What can hang from each mark:
q_855: q_182 q_703
q_341: q_632 q_855
q_380: q_182
q_386: q_361
q_405: q_182
q_632: q_182 q_341 q_703
q_703: q_380 q_855
q_182: q_405 q_632 q_855
q_361: q_386 q_405

In the rows, 128 means zero.
Known rows, with every way that one mark hangs from another:
q_855(q_182(q_405) q_703(q_380)): [116 173 113 183 112 136  77 170 113 150 104 120 110 108 108 170 139  47
 159 133 169 132 130 112]
q_380(q_182(q_632(q_341) q_855(q_703))): [102 152 124  88 127 130 118 114 141 121 112 117 112 110  81 174 132 119
 169 131 112 115 168  68]
q_632(q_182(q_405)): [ 95 120 128 159 102 120 142 159 122 127  92 164  98 130 115 113 148 175
 140 138 117  85 166 121]
q_405(q_182(q_632 q_855)): [134 142 151 119 103 123 130 114 122 144  93 161  90 164 125 158 113 152
 150 124 139 125 149  79]
q_182(q_405 q_632 q_855(q_703)): [120 158 130 122 122 161 108 122 120 118 123 146  84 108  70 204 121 135
 252 106 166 124 107  94]
q_341(q_632 q_855(q_182(q_405) q_703(q_380))): [116 154 138 174 170 158  96 138 129 140 105 121  60 132 125 154 155  60
 123 146 148 191  79  69]
q_341(q_632): [102 106 135 160 129 117 131 107 115 129  87 155  97 145 132 120 138 144
 106 117 132 167 127 104]
q_386(q_361): [108  70 114 145 119 113 148 130 100 148  95 170 125 103 116 139 144 134
  90 112 145 147 135 147]
q_703(q_380 q_855): [ 94 164 105 139 126 160 188 139 148 171  83 155 154 121 134 130 131  70
 118 154 135 123  94 121]
q_380(q_182(q_632(q_341 q_703(q_855)))): [ 90 156 143  98 136 113 138 125 155 113 112 116 127 117  82 138 142 131
 134 150  76  97 156 107]
q_855(q_703(q_380)): [ 99 150 105 178 117 144 110 146 112 158 100 132 134 112 134 154 133  58
 127 118 149 125 116 128]
q_632(q_341): [ 78 108 118 137 121 121 116 142 119 127  99 146 140  77 113 128 143 168
 110 130 128  98 156 126]
q_855(q_182(q_405) q_703): [116 154 116 184 111 109  56 171 102 134 103 117 101  84 106 161 140  77
 166 119 155 145 141 111]
q_703(q_380(q_182(q_405 q_855))): [109 162 103 108 120 159 192 120 143 159  80 160 125 159 104 140 127  95
 145 132 144 106 120 101]
q_380(q_182(q_405 q_632(q_341 q_703) q_855)): [104 155 148  77 131 139 142 117 152 105 121 137 101 117  54 166 137 170
 193 138 102  87 145  96]
q_703(q_380(q_182)): [101 154 100 130 118 130 178 122 133 162  70 146 140 169 127 118 130  80
  95 128 129 107 143 113]
q_632(q_703(q_855)): [ 90 136 143 150 130 119 140 148 139 132 108 147 140  77 112 122 141 132
 130 139  79 114  99 153]
q_386(q_361(q_405(q_182(q_632 q_855)))): [126  96 136 137  89 140 151 122  88 152 103 162 107 155 114 159 130 138
 145 114 158 158 158 127]
q_182(q_405 q_855(q_703(q_380))): [111 155 113 138 118 182 136 139 125 150 109 159 109  99  97 181 128  97
 205 121 169 122  87 109]
q_341(q_632(q_182(q_405 q_855(q_703(q_380))))): [104 132 151 151 121 167 133 126 141 133 117 159  70 147 113 155 150 136
 151 156 130 139 131  79]
q_361(q_386 q_405(q_182(q_632 q_855))): [117 157 128 163  79 137 154 103  56 132  67 139 142 209 144 147 124 203
 186  98 143 131 166 125]

Rows:
[122  86 128 145  87 140 159 130  87 161  95 168 118 140 127 144 133 130
 123 116 153 163 152 134] | q_386(q_361(q_405(q_182(q_855))))
[103 119 134 171 174 141 107 121 118 132  99 128  74 118 142 133 150  89
 103 123 121 194  78  82] | q_341(q_632 q_855(q_703))
[113 168 126 135 124 120 128 150 137 131  94 135 111 105  95 151 132 108
 180 147 140 142 125  99] | q_703(q_855(q_182(q_405 q_632)))
[110 171 141 188  83 138 148 117  60 134  78 130 151 228 147 139 133 179
 159 108 132 108 158 158] | q_361(q_386 q_405(q_182(q_632(q_703(q_380)))))
[ 96 164 145  99 138 130 144 131 153 107 117 123 113 121  65 143 144 133
 166 150  96  94 137 112] | q_380(q_182(q_405 q_632(q_341 q_703(q_855))))
[101 159 122 110 151 135 125 130 134 114 106 112  95 129  81 148 143 106
 159 130 123 114 135  86] | q_380(q_182(q_405 q_632(q_341(q_855(q_703)))))
[102 155 153 137 120 107  76 146 132 116 123 119 116 107  83 171 142 154
 145 146 119  90 174 114] | q_855(q_182(q_632(q_341 q_703(q_380))))
[116 152 122 159 155 110  74 150 114 128  99 106  87  98 119 158 141  89
 142 118 128 154 122  81] | q_341(q_855(q_182(q_632) q_703))
[ 88 130 160 128 129 116  94 129 128  99 132 131 118  97  79 161 141 193
 159 127 103  77 152 136] | q_182(q_632(q_341 q_703))
[114 147 150 150 114  79  75 140 117 112 106 124 104 116  91 157 133 155
 155 120 113 114 169 117] | q_855(q_182(q_632(q_703)))
[ 91 146 119 148 154 152  89 168 131 136 113 117 112  67 108 156 156 100
 122 153 140 117 119  97] | q_632(q_341(q_855(q_182(q_405) q_703(q_380))))
[126 149 135 146 102 147 122 138 124 170  95 155 108 141 146 156 120  86
 121 136 143 133 127  88] | q_405(q_182(q_855(q_703(q_380))))
[ 89 142 158 163 110 145 145 165 145 128 123 161 105 135  98 128 156 164
 138 160  90  50 140 152] | q_632(q_182(q_405) q_703(q_380))
[ 75 115 174 118 115 152 116 166 157 101 149 158 101  57  69 152 166 236
 167 176  72  42 162 124] | q_632(q_182(q_405 q_855) q_341 q_703)
[104 189 110 105 132 150 198 121 163 158  84 134 142 162 112 138 128  53
 129 159 120 120 119  94] | q_703(q_380(q_182(q_632)) q_855)
[ 67 153 168 133 126 176 146 183 179 124 148 146 125  76  83 140 173 161
 135 212  74  41 135 138] | q_632(q_182(q_405) q_341 q_703(q_380 q_855))
[ 72 112 134 148 141 138  99 174 138 123 120 124 103  67 124 129 171 156
  95 167  85  88 164  92] | q_632(q_182 q_341(q_855(q_703)))
[115 159 142  88 127 129 154 110 143 112 107 143  95 141  63 158 129 153
 199 121 104 102 133  99] | q_380(q_182(q_405 q_632(q_703) q_855))
[ 79 142 147 104 130 150 140 134 159 131 126 138 143  88  86 149 150 147
 116 162  85  66 140 127] | q_632(q_341 q_703(q_380(q_182(q_855))))
[ 85 144 112 130 161 163 125 152 137 138 108 120 118  87 109 141 154  90
 113 148 126 110 110  98] | q_632(q_341(q_855(q_703(q_380(q_182(q_405))))))
[123  95 134 156  89 127 145 128  80 151  99 155 112 165 122 145 133 128
 126 111 157 157 163 142] | q_386(q_361(q_405(q_182(q_632))))
[ 86 159 158 152 119 161 165 174 167 135 126 157 116 116 100 128 159 135
 144 186  78  65 116 143] | q_632(q_182(q_405) q_703(q_380 q_855))
[107 145 115 197  76 122 153 123  46 143  52 138 158 204 168 109 133 179
 133  97 138 133 166 151] | q_361(q_386 q_405(q_182))
[ 92 123 172 157 168 150 145 130 154 126 115 148  68 151 130 116 166 152
  78 167  69 128 104  97] | q_341(q_632(q_182 q_703(q_380)) q_855)
[111 129 167 159 174 123 103 135 133 112 109 135  56 118 107 129 159 142
 119 143 102 170  85  95] | q_341(q_632(q_703) q_855(q_182(q_405)))
[102 152 130 177  83 130 134 117  54 125  73 125 151 203 144 135 135 201
 157 108 142 116 181 140] | q_361(q_386 q_405(q_182(q_632(q_341))))
[107 141 105 112 119 119 140 122 130 143  85 132 122 111 113 142 129  91
 140 118 108 137 148  84] | q_380(q_182(q_855(q_703)))
